Each row was made from one small tree. The marks that hang from a mark follow it in brackets, in the order of their numbers. Every link used is in the known rows. Write each row's tree.
Known rows
Q966{Q428{Q52{Q437 Q720} Q177}}: [ -3  -2  11   6  15  -7 -25 -11   1 -10 -11  -7  23  -5   7  11  19  27
 -28   1  14  -7   4 -10  -9 -14   4  21 -15   0  17  14   1]
Q619{Q31{Q437}}: [ -1  14   8  -3  20   1  -7   6  -4 -24 -10   0  11   1 -16  11  13  -2
   6   4  -2   1 -36  10 -19   1  12   7   6   5  -7   7   4]
Q720{Q52{Q428 Q437}}: [  6   5   2 -13  17   4 -12 -33  -8 -12 -10 -23  -9  11  -2  16  -7   4
  -1  23   2  -4  -5  -6 -11  -3  -7 -16   3   2 -36   1   1]
Q159{Q52{Q428 Q720}}: [ 11   1  -3  -1   0  15 -10 -35  -2   9  -1  -1   1  10  -4 -16  17  10
   6  26  10  -4   4  -1  19 -13  -1  -2  -8  -4  18   8  -7]
Q52{Q428{Q177} Q720}: [  1  -1  -5  -3  10  -4 -12  -3   3   2 -10   8  18  13  -5 -16  35  -2
  -3 -12  16  -7  23 -13   0 -18   6   0   0  -4  15  11  -6]
Q335{Q31{Q437{Q52 Q594} Q619}}: [  0 -31   1   8  34  33   7   3   5 -29  -4  17 -10  -2 -33  11  17  -4
 -13  26   7   2   7  13 -19   0   3  -5  -1  13 -11  15  -3]
Q52{Q437{Q31{Q619}} Q720}: [ 21  -3  -5   5  30   5   0  -5   6  -9 -11 -10   0   9 -27  37  31  -8
  19  46  11  -2  18 -17 -15 -19  31   9  -8  -5   5  -4 -17]
Q619{Q31{Q335 Q437}}: [  3  -9  13  -3  22   3  -7   6 -17 -28 -12   5  12   9 -16  16  16   3
  -2  -2   5   0 -31   7 -15   1  12   5   1  -3   1  18   5]
Q31{Q335 Q619}: [  1 -46   1  14  18   3  -1   4   0 -12  -4  13   0  15  -7  11   8   8
  -1 -15  18  -4  10  -3   3  -2  -2  -8  -8  -2  25  18   1]
Q159{Q52}: [ -1   2   0   2  -7  20  -8 -31  -1   4   5  -5 -10  -6   1  -7   0  10
   4  34   1   1 -15   3  11  -2  -3  -2  -7  -2   8   0   0]
Q437{Q31{Q335 Q619}}: [  3 -30  -1  13  22  13   2   4  -2 -18  -7 -21  16   6 -32   9   5   0
  24  -5  14  -2  13   0   1  -2   8 -11  -6 -12  13  -4  -3]
Q428{Q177}: [-23   0   1   1   0   4 -16   4   6  -5  -4   4   4 -13   2  -5  15  -4
  -7   1   2   0  -9  -9 -19  -3   4  -3   1  -1   2   0   7]
Q594{Q437{Q52}}: [ 11   0 -12  -9 -10  32  11 -34   8 -14  -8  10   6   2 -11  20   1   9
 -44  40  -2  -1  -3  16 -12   1 -13   1  -5   8 -17 -11  -6]
Q177{Q428{Q52{Q437{Q594}}}}: [ 10  -4  18   6  19   0  -1  -2   8   1  -5 -25   2  -4 -21  28  -2  14
 -34  13   5 -11  -7 -21   1  -8   5  -6 -13   5  29  26  -6]
Q619{Q31{Q335}}: [  0 -10  12   0   0   1  -9   2 -11 -22  -9   5  12  12 -13   6  16   4
  13  -9   3  -2 -30  -8   2   2   9   5  -5  -4  14  15   4]
Q177{Q428{Q52{Q720}}}: [ 10  -3  20   7   8  -9  -2  -5  10  -3  -8 -13  10   4 -10  10   8  15
 -20  -9   7 -14   3 -21  12 -12   5   4 -14   5  33  19  -8]
Q52{Q428{Q177}}: [-13   0  -4  -1  11  -1 -12  -1   3   1  -4 -12  16   1   0 -17   8   0
 -12 -14  10  -3   6   0  -7  -6 -11 -16   4  -2  11   9   5]
Q437{Q31{Q335 Q619} Q52}: [  8 -30  -4  14  16  48   3 -14  -6 -26 -12  -5  22   9 -48   7   6  -6
   7  32  14  -4  16   1   2   3  -4 -12 -12 -17   2 -12  -1]
Q52{Q428{Q177} Q437 Q720}: [  9   1  -5  -5  27  -4 -15  -8   2   1 -11  -4   4  12  -6  17  38  -6
 -15  30  15  -4  20 -21 -19 -23  14  -2  -4  -5  13  15  -9]
Q619{Q31}: [ -4  14   6   0  -2  -1  -7   2   0 -18  -7   2  11   3 -12   0  13  -1
  21  -2  -4  -1 -35  -5  -3   1  10   7   1   2   4   4   1]
Q428{Q52{Q437 Q720} Q177}: [ -4  -4   1  10  18  -6 -30  -5   3  -7 -13  -4   1 -10   1  14  37   3
 -29  18   2  -4   2 -23 -15 -13  12   7 -14  -2   9   8  -3]
Q52{Q428 Q437{Q31 Q594} Q720}: [ 29  -2  -8  -7  39  15   2  -1  -4   7  -9 -20  10  13 -54  26  28 -11
  -1  40  17  -6  28 -17  -8 -21  27  -9  -6 -10   5  17 -21]
Q335{Q31}: [ -5 -20   6   1  -1   4   3  -1   1 -20   1   1 -10   1   2  -3  13  -1
   8   1  -1   3   3  -1   0  -1   1   1  -3   6  -2   6  -2]
Q594{Q437{Q31}}: [  9   3 -12  -7   1  15  12 -21  10 -14  -8 -23  13  -3 -19  21  -1   7
 -16  18  -2   0  -3  17 -15  -3   1  -2   0   5 -11 -15 -10]
Q720{Q52}: [ -3   4   5  -9  -3   7 -11 -27  -6 -13  -7  -5  -8   5  -1   2  -7   4
  13   4  -4  -4 -12  -5  -2   4  -4  -4   3   3 -39  -7   2]
Q437{Q31}: [  3   2  -2   3   9  11   2   1  -1  -9  -4 -30  16  -4 -27   2  -1  -7
  25   6   1   0   4   4  -2   0   9  -5   0 -10  -4 -16  -4]
Q966{Q428{Q52{Q437} Q177}}: [-10   0  11   8  16  -5 -24  -9   1 -11  -9 -16  22 -11   9  11   7  28
 -33   0  11  -6  -3  -3 -12  -8  -3  13 -12   2  14  12   6]
Q52{Q428 Q720}: [ 17   0  -5  -4  10  -6  -2  -6   0   5  -7   6  15  22  -7 -12  24   0
   2 -11  14  -7  28  -6  13 -17   3   1  -1  -3  14  11 -10]
Q52{Q437{Q31{Q335}} Q720}: [ 24 -14   2  -3  24   6  -2  -5 -10  -8 -11 -10   0  13 -26  40  31  -6
   8  43  12  -2  20 -21  -9 -18  31   8 -12 -15   4   3 -16]
Q177{Q428}: [  1   2  18  -1   4  -2   7  -1  10  -2  -2 -13   5   1 -10  14  -5  10
 -10  -2   6  -9  -6 -15   1  -7   3  -3  -5   5  27  17  -3]

Write each row's tree
[  7 -13  11  -3  23  29  -4   5 -20 -25 -12  18  13   8 -45  18  17  -2
 -16  20   7  -3 -29   5 -15   6  12   1  -4  -4  -5  23   3] : Q619{Q31{Q335 Q437{Q52 Q594}}}
[  9 -46   2  12  46  30   1  -2 -10 -27 -12  22   2  14 -24  25   9   5
 -34  21  22  -2  13  18 -20   1  -6  -7  -5  -2   1  16   5] : Q31{Q335 Q437{Q52} Q619}
[-13  -3  11   8   7  -5 -24  -6   1 -11  -9 -11  28 -10   9  -6   5  28
 -27 -21  10  -6  -2   1  -4  -4  -8  14 -10   2  17  10   8] : Q966{Q428{Q52 Q177}}
[ 11 -51   0  10  51  44   4   7 -12 -16 -10  30   1   9 -52  29  10   1
 -42  28  22  -5  12  16 -19   4   3 -13  -7   0  -1  28   1] : Q31{Q335 Q437{Q52 Q594} Q619}
[ 13 -20 -13   0   5  41  12 -31   7 -26 -14  -5  16   7 -34  26   4   7
 -28  38   7  -3   6  16 -11  -1  -8  -7  -9   0  -7 -14  -9] : Q594{Q437{Q31{Q335 Q619} Q52}}
[ 12 -38  -6  12  23  67   8  -1  -8 -12 -11   5  19   2 -88  12   8 -12
  -4  42  16  -7  15  -4   3   7   9 -19 -14 -15  -1   7  -8] : Q437{Q31{Q335 Q619} Q52 Q594}
[  8 -50   2   9  55  19   3  20  -9 -10  -6  18  -4   8 -40  30  10   6
 -30   2  21  -4  10  15 -21  -1  10 -14  -2   4   6  35  -1] : Q31{Q335 Q437{Q594} Q619}
[ -5 -27   3   8  33   6   5   5   8 -31  -2   3 -11   1  -5   9  15   1
   1   4   6   4   6  15 -19  -4   3  -1   3  15  -4   9   0] : Q335{Q31{Q437 Q619}}
[  6 -45   3  12  50   5   0  11  -7 -21  -9  11  -2  13 -13  26  10   9
 -23  -4  20  -1  10  19 -21  -4   2  -8   0   1   8  21   4] : Q31{Q335 Q437 Q619}
[ 18   4  -4  -2  16  20  -9 -38  -3   4  -3 -24   0   8 -17   8  20   4
   9  58  12  -1   5  -7   6 -18  10  -6 -11  -8  13   3 -11] : Q159{Q52{Q428 Q437{Q31} Q720}}
[  8   3   1 -14  20  14 -10 -26  -9  -5  -8 -20  -9   8 -21  19  -5   1
  -6  27   3  -5  -6 -10 -12  -2  -1 -19   2   2 -37  11  -3] : Q720{Q52{Q428 Q437{Q594}}}
[ 19  -4   1  10  18 -10 -12  -9  -3  -3  -9  -8  -2   4  -1  19  22   7
 -23  19   1  -5  11 -14   5 -10   9   9 -15  -1   7   7  -9] : Q428{Q52{Q437 Q720}}
[  5 -13  12  -4  26  12  -5  13 -18 -22 -10   9   9   6 -36  19  17   1
  -8   2   5  -2 -30   5 -15   3  18   1  -1  -1   1  26   1] : Q619{Q31{Q335 Q437{Q594}}}
[  9 -14 -11  12  21  65   9  -3   3  -9  -8   1  19  -7 -87   7   3 -15
   5  48  10  -7  10  -1  -2   7   9 -15  -8  -7 -10  -4 -10] : Q437{Q31{Q619} Q52 Q594}
[  5  -2  -6  -1   1  34  -8 -20  -1  -7 -12  22  19  11 -20 -13  25  -8
 -18  29  14  -6  20  -8   0  -7  -8  -1  -7  -8   0   0  -3] : Q437{Q52{Q428{Q177} Q720}}
[ 10  -6  -2  17  28  -2 -10  -6   2 -11  -8 -35   4  -6 -12  19   4   4
 -12  17   0  -2   2  -5  -2  -4   1  -6 -11  -2   7  -2  -3] : Q428{Q52{Q437{Q31{Q619}}}}
[ 11   1 -14 -10  -5  31   5 -36  10 -12 -13  14  14   8 -14  12  19   6
 -46  35   6  -4   8   9 -13  -8 -11   2  -5   6  -8  -4  -9] : Q594{Q437{Q52{Q428{Q177} Q720}}}
[  2  -5  -9   0  19  64   0  -5  -5  -2 -10 -12  31  -8 -83  -7   7 -18
 -11  42  11  -6  12  -2  -5   4   2 -24  -5 -15 -10   0  -5] : Q437{Q31 Q52{Q428{Q177}} Q594}
[ 15 -46   2  12  46  30   0  -2 -10 -27 -14  32   4  20 -26  25  23   4
 -29  22  24  -5  21  13 -17  -5   2   0  -8  -3   4  18   0] : Q31{Q335 Q437{Q52{Q720}} Q619}
[ -5   7   1 -11  21  12 -20 -31  -6 -18 -14 -37   1   2 -13  14   0  -2
   8  26   3  -4  -7 -11 -21  -4  -1 -19   4  -4 -38  -6   2] : Q720{Q52{Q428{Q177} Q437{Q31}}}
[ 14  -1  19   6  16  -9  -3  -7   9  -4  -9 -20   4   4 -10  28  10  15
 -26  12   7 -12   2 -25   4 -14   9   4 -16   4  32  22  -9] : Q177{Q428{Q52{Q437 Q720}}}
[ 11 -13   2   0  24   9  -2  -3 -10  -9  -6 -28  -3   2 -20  38   5  -6
  -1  40   6   2   4 -10 -17  -6  15  -8  -7 -13   0   0  -4] : Q52{Q437{Q31{Q335}}}
[ 13 -24  -4   5  37  23   3   6  -4  -4  -5 -19  -4  -2 -51  44   8  -6
  -4  44  11  -1   5 -12 -17  -5  23 -15  -9  -7   4  14 -10] : Q52{Q437{Q31{Q335 Q619} Q594}}
[ 10 -19 -11  -1   9  16  11 -19  10 -20 -11 -16  12   5 -22  26   5  12
 -17  12   7  -1   2  16 -12  -5   0  -7  -4   3   1  -7  -9] : Q594{Q437{Q31{Q335 Q619}}}
[ 14  -3  -7  -6  34   9   2   1  -4  13   0 -19  -2   4 -30  24   2  -4
 -28  33  10  -2   8  -7 -13  -8   4 -21  -1   0   4  26  -7] : Q52{Q428 Q437{Q594}}
[  4 -12  -9  11  28  29   8  15   7   0  -3 -16  13  -8 -70   8   3  -9
  21  11   8  -5   6  -2  -4   1  21 -15  -1  -1   1   4 -11] : Q437{Q31{Q619} Q594}
[ -6   5   2 -12  18   7 -21 -31  -5 -13 -11 -22  -6   4   0  14   1   2
  -4  23   3  -4  -9 -11 -20  -4  -5 -17   3   1 -35   2   3] : Q720{Q52{Q428{Q177} Q437}}
[ 15  -7 -12   3  47  17   4   3   3   3  -5 -36   8   3 -51  26   3  -8
  -4  35  14  -4  14  -5 -16 -10  10 -27   0  -3   7  15 -10] : Q52{Q428 Q437{Q31{Q619} Q594}}
[  4  10   6  -3  22  28  -3   3  -8 -22 -11  13  13  -2 -43  12  14  -7
  -7  27   0  -1 -34   7 -20   6  13   4   1   3 -14  13   1] : Q619{Q31{Q437{Q52 Q594}}}
[ 12  -6  -1  10  23   1  -9  -1  -5   4  -4 -18  -6  -8 -17  21   4   5
 -35  21  -3  -4  -1  -9   0  -1   4  -5 -13   1   3  14  -4] : Q428{Q52{Q437{Q594}}}
[ 16   3  -3  -3  12  15 -10 -39  -3   8  -1  -9  -8  10  -4   8  19   8
  -3  56  12  -1   2  -8   6 -17   6  -3 -11  -4  15  11  -8] : Q159{Q52{Q428 Q437 Q720}}
[ 18  -1  -5  -4  16  25  -7 -32  -5  15   0  -5  -9   6 -23  11  20   6
  -9  59  13  -2   2 -10   6 -16  12  -6 -11  -3  13  20 -12] : Q159{Q52{Q428 Q437{Q594} Q720}}
[ -4   3  -4  -1  13  19 -17 -35   0   5   0 -20  -8  -5   1   5   8   7
 -14  53   8   2 -14  -5  -7 -11  -4 -15  -7  -3  14   8   1] : Q159{Q52{Q428{Q177} Q437}}
[ 17   1  -3  -1  12  32  -7 -29  -4   7  -1  -8 -11  -4 -36  21  21   0
   9  72   7  -1  -4 -13   2 -12  26   1 -13  -7   6   6 -15] : Q159{Q52{Q437{Q31 Q594} Q720}}
